Every row comes from one small tree of marks. The marks that hang from a mark follow it in brackets, in alphabetical order. Every link used is in the known rows. Which tree was each row made from?
Known rows:
B[J[T[K]] X[L[N]]]: [ 0.09  0.15  0.21 -0.05  0.20 -0.26 -0.17 -0.11  0.24 -0.01 -0.23  0.18
 -0.01  0.15 -0.21 -0.04  0.03 -0.31  0.22 -0.03  0.24 -0.02]
X[B[J] L T]: [ 0.04  0.20 -0.08 -0.26  0.27  0.02  0.17  0.08 -0.22 -0.28 -0.12  0.05
  0.17 -0.06 -0.18 -0.03  0.11 -0.09  0.43 -0.34  0.13 -0.01]
L[N[T]]: [ 0.08 -0.07 -0.07 -0.10 -0.10  0.08  0.00  0.09  0.17  0.08  0.03  0.14
 -0.18 -0.14  0.06 -0.15 -0.10  0.03 -0.05 -0.08  0.11  0.06]
T[J K X[B L[N]]]: [-0.02  0.05 -0.06 -0.24  0.36 -0.34 -0.14 -0.01  0.25 -0.03 -0.19  0.19
  0.13  0.13 -0.36  0.32  0.03 -0.04  0.13 -0.21  0.17  0.25]
J[T[K]]: [ 0.09  0.03  0.08  0.04  0.11 -0.08 -0.08  0.09  0.16  0.03  0.01 -0.01
  0.18  0.09 -0.10 -0.07  0.05  0.03  0.11  0.13  0.12  0.01]
B[X[T]]: [ 0.06  0.07  0.02 -0.14  0.00  0.15 -0.03 -0.09 -0.12  0.09 -0.01  0.14
  0.12  0.17 -0.13  0.02 -0.03 -0.10  0.21 -0.19  0.08  0.06]
T[J X[B L[N[F]]]]: [-0.07 -0.02 -0.19 -0.32  0.29 -0.12 -0.01 -0.01  0.01  0.02 -0.22  0.19
 -0.02  0.09 -0.36  0.21 -0.19  0.11  0.25 -0.22  0.16  0.24]
N[F]: [-0.09 -0.10 -0.04 -0.05  0.06  0.08 -0.04 -0.05 -0.04  0.14 -0.02  0.00
 -0.02 -0.03 -0.06  0.01 -0.09  0.10  0.07  0.03  0.11  0.06]
J[T[K X[B L[N]]]]: [ 0.14  0.15 -0.08 -0.08  0.09 -0.20 -0.19  0.12  0.18 -0.14 -0.02  0.22
  0.11  0.12 -0.28 -0.04 -0.09  0.03  0.37 -0.14  0.16  0.15]
N[B F L]: [-0.11  0.08  0.00 -0.14  0.16  0.14 -0.03  0.05  0.00  0.26  0.10  0.14
 -0.13 -0.04 -0.14  0.05 -0.10  0.20  0.12  0.09  0.01  0.16]
B[X[L T[K]]]: [ 0.01  0.13  0.12 -0.14  0.14 -0.04 -0.21 -0.06  0.13 -0.03 -0.02  0.28
  0.18  0.14 -0.20  0.22  0.18 -0.19  0.20 -0.29  0.18  0.08]
B[X[L T[J K]]]: [-0.03  0.06  0.18 -0.25  0.36 -0.14 -0.10 -0.04  0.17  0.00 -0.19  0.23
  0.28  0.22 -0.30  0.37  0.19 -0.19  0.14 -0.28  0.21  0.10]
X[B T[J K]]: [-0.01  0.02 -0.04 -0.21  0.44 -0.05  0.09  0.04 -0.02  0.06 -0.17 -0.05
  0.39  0.16 -0.33  0.19  0.14  0.01  0.26 -0.18  0.23  0.17]
L[N[F T[K X]]]: [-0.01 -0.21 -0.09 -0.29  0.13  0.02 -0.30 -0.06  0.27  0.46  0.05  0.22
 -0.04 -0.04 -0.27  0.16 -0.13  0.10 -0.05 -0.10  0.25  0.39]
N[F T[K[B]]]: [ 0.05 -0.10 -0.08 -0.26  0.18  0.00 -0.31  0.19  0.21  0.46  0.12  0.09
 -0.01  0.03 -0.01  0.12 -0.01  0.22  0.08 -0.06  0.29  0.27]
L[N[F T]]: [-0.01 -0.14 -0.12 -0.14 -0.03  0.15 -0.05  0.02  0.13  0.23  0.01  0.16
 -0.24 -0.15 -0.02 -0.12 -0.18  0.13  0.04 -0.06  0.23  0.14]
X[B[J] L[N]]: [ 0.00  0.15 -0.06 -0.10  0.15 -0.17  0.08 -0.03 -0.01 -0.25 -0.20  0.05
 -0.12 -0.09 -0.09 -0.10  0.01 -0.17  0.27 -0.19  0.15 -0.01]
N[B[J[T] X] F L]: [ 0.00  0.13  0.16 -0.17  0.37  0.08 -0.03  0.01 -0.09  0.37 -0.07  0.15
  0.00  0.21 -0.32 -0.10 -0.18  0.06  0.35  0.20  0.09  0.09]
K[B[J[T]]]: [ 0.25  0.14 -0.03 -0.20  0.11 -0.07  0.01  0.21 -0.13  0.07 -0.09 -0.17
  0.04  0.13 -0.03 -0.16 -0.08  0.01  0.31  0.13  0.03 -0.08]
N[B[J] T]: [ 0.05 -0.06 -0.02 -0.18  0.25  0.06 -0.04  0.16  0.04  0.31  0.07  0.04
 -0.01  0.01 -0.10 -0.08  0.08  0.01  0.05 -0.01  0.05  0.13]
N[B T[J K]]: [ 0.01 -0.18  0.06 -0.21  0.41 -0.09 -0.14  0.23  0.33  0.42  0.03  0.08
  0.17  0.15 -0.22  0.21  0.17  0.08 -0.07  0.03  0.18  0.27]
J[T[K[B] X[L[N]]]]: [ 0.25  0.16 -0.11 -0.26 -0.10 -0.24 -0.35  0.23  0.23  0.06  0.03  0.19
 -0.02  0.13 -0.16  0.05 -0.10 -0.02  0.28 -0.07  0.07  0.14]

Write each row's tree:
[-0.09  0.01 -0.01 -0.23  0.22  0.23 -0.04  0.23  0.10  0.36  0.21  0.26
 -0.15 -0.10 -0.09 -0.01 -0.10  0.33  0.09  0.02  0.05  0.21] | N[B F L T]
[ 0.20  0.20  0.10 -0.11  0.07 -0.21 -0.39  0.19  0.22  0.06  0.03  0.23
  0.07  0.34 -0.03  0.05  0.04 -0.05  0.34 -0.05  0.16  0.04] | J[T[K[B[X[L]]]]]
[-0.02  0.08 -0.08 -0.24  0.35 -0.18  0.02  0.11 -0.03 -0.13 -0.11  0.15
  0.21  0.18 -0.27  0.29  0.01  0.09  0.16 -0.20 -0.01  0.15] | T[J X[B L]]
[ 0.09 -0.01  0.11 -0.20  0.33 -0.30 -0.32  0.00  0.19  0.38 -0.17  0.04
  0.13  0.42 -0.18  0.39  0.07 -0.11  0.04  0.00  0.16  0.18] | T[J K[B[X]]]
[-0.16 -0.01  0.13 -0.24  0.33  0.11 -0.05  0.06  0.27  0.27  0.09  0.24
 -0.02 -0.16 -0.11  0.22  0.02  0.23 -0.05  0.01  0.24  0.22] | N[F L T[K]]
[-0.02 -0.08 -0.09  0.00 -0.03  0.02 -0.28 -0.12  0.04  0.46 -0.03  0.18
 -0.23  0.19 -0.22 -0.09 -0.22 -0.05  0.21  0.02  0.18  0.24] | L[N[B[X] F]]
[-0.01 -0.02  0.04 -0.30  0.23 -0.32 -0.15 -0.05  0.33  0.03 -0.18  0.17
  0.06  0.07 -0.33  0.39  0.05 -0.14 -0.11 -0.14  0.10  0.20] | T[J K X[L[N]]]
[ 0.06  0.03 -0.05 -0.31  0.20 -0.11 -0.05  0.09  0.24  0.08 -0.10  0.16
  0.08  0.03 -0.36  0.14  0.12 -0.11  0.19 -0.21  0.19  0.15] | X[L[N[B]] T[J K]]
[-0.04  0.11  0.01 -0.22  0.44 -0.28 -0.18 -0.02  0.04 -0.02 -0.11  0.11
  0.26  0.10 -0.34  0.28  0.15 -0.13  0.18 -0.21  0.12  0.24] | T[K X[B[J] L]]
[ 0.03  0.04 -0.04 -0.27  0.03  0.02 -0.14  0.22  0.14 -0.04  0.18  0.35
  0.04 -0.03 -0.06  0.15  0.03  0.10 -0.02 -0.25 -0.03  0.15] | N[T[X[L]]]
[ 0.11  0.17 -0.13 -0.10  0.09 -0.04 -0.05  0.24 -0.08 -0.24  0.07  0.18
  0.19  0.17 -0.17 -0.08 -0.10  0.15  0.42 -0.14 -0.01  0.05] | J[T[X[B L]]]
[ 0.20 -0.03 -0.10 -0.47  0.16 -0.17 -0.33  0.07  0.22  0.45 -0.02  0.05
 -0.03  0.06 -0.20  0.18 -0.02 -0.10  0.02 -0.13  0.14  0.35] | L[N[T[K[B[J]] X]]]
[ 0.06  0.08  0.06 -0.57  0.43 -0.11 -0.18  0.25  0.27  0.39  0.06  0.21
  0.13  0.12 -0.21  0.53  0.02  0.19 -0.09 -0.07  0.00  0.33] | N[L T[J K[B] X]]
[ 0.09  0.15 -0.01 -0.41  0.25 -0.30 -0.34  0.05  0.11  0.16 -0.06  0.06
  0.13  0.14 -0.23  0.37  0.16 -0.15  0.11 -0.15  0.03  0.22] | T[K[B[J]] X[L]]
[ 0.13  0.22 -0.01 -0.42  0.21 -0.12 -0.13  0.12  0.04  0.01 -0.09  0.01
  0.15  0.00 -0.18  0.20  0.23 -0.18  0.30 -0.25  0.16  0.08] | X[L T[K[B[J]]]]
[-0.03 -0.11 -0.17 -0.03 -0.05  0.05 -0.13 -0.02  0.05  0.33  0.00  0.07
 -0.21 -0.01 -0.15 -0.16 -0.18  0.06  0.15  0.05  0.13  0.19] | L[N[B F]]
[ 0.09  0.05  0.04 -0.23  0.26 -0.25 -0.22  0.01  0.08  0.26 -0.11 -0.16
  0.08  0.10 -0.11  0.17  0.12 -0.15  0.08  0.00  0.13  0.13] | T[K[B[J]]]
[ 0.00  0.06 -0.12 -0.25 -0.10  0.16  0.06 -0.02 -0.03 -0.11 -0.04  0.20
 -0.14 -0.20 -0.15 -0.07 -0.12 -0.01  0.30 -0.25  0.20  0.05] | X[L[N[F]] T]
[-0.14  0.02 -0.03 -0.34  0.45  0.08 -0.16  0.04  0.13  0.32  0.13  0.32
  0.12 -0.01 -0.28  0.31 -0.07  0.31  0.13 -0.14  0.20  0.42] | N[F L T[K X[B]]]
[ 0.03  0.05 -0.07 -0.09  0.15 -0.13 -0.15  0.17  0.33 -0.10  0.03  0.29
 -0.07 -0.12 -0.02 -0.02  0.07  0.02  0.18 -0.26  0.31  0.16] | X[B L[N[T[K]]]]
[ 0.08  0.20  0.02 -0.04  0.28 -0.10  0.14  0.19 -0.11 -0.32 -0.13  0.02
  0.13  0.05 -0.11 -0.20  0.01  0.02  0.45 -0.05  0.10 -0.12] | X[B[J[T]] L]
[ 0.10  0.06 -0.02 -0.43  0.31 -0.34 -0.29  0.17  0.24  0.17 -0.06  0.11
  0.18  0.23 -0.25  0.51  0.11  0.00  0.01 -0.15  0.02  0.24] | T[J K[B] X[L]]
[-0.08  0.06  0.17 -0.31  0.35  0.07  0.22  0.18  0.14  0.06 -0.02  0.18
 -0.03 -0.09 -0.04  0.22  0.00  0.19 -0.14  0.00  0.03  0.05] | N[L T[J]]
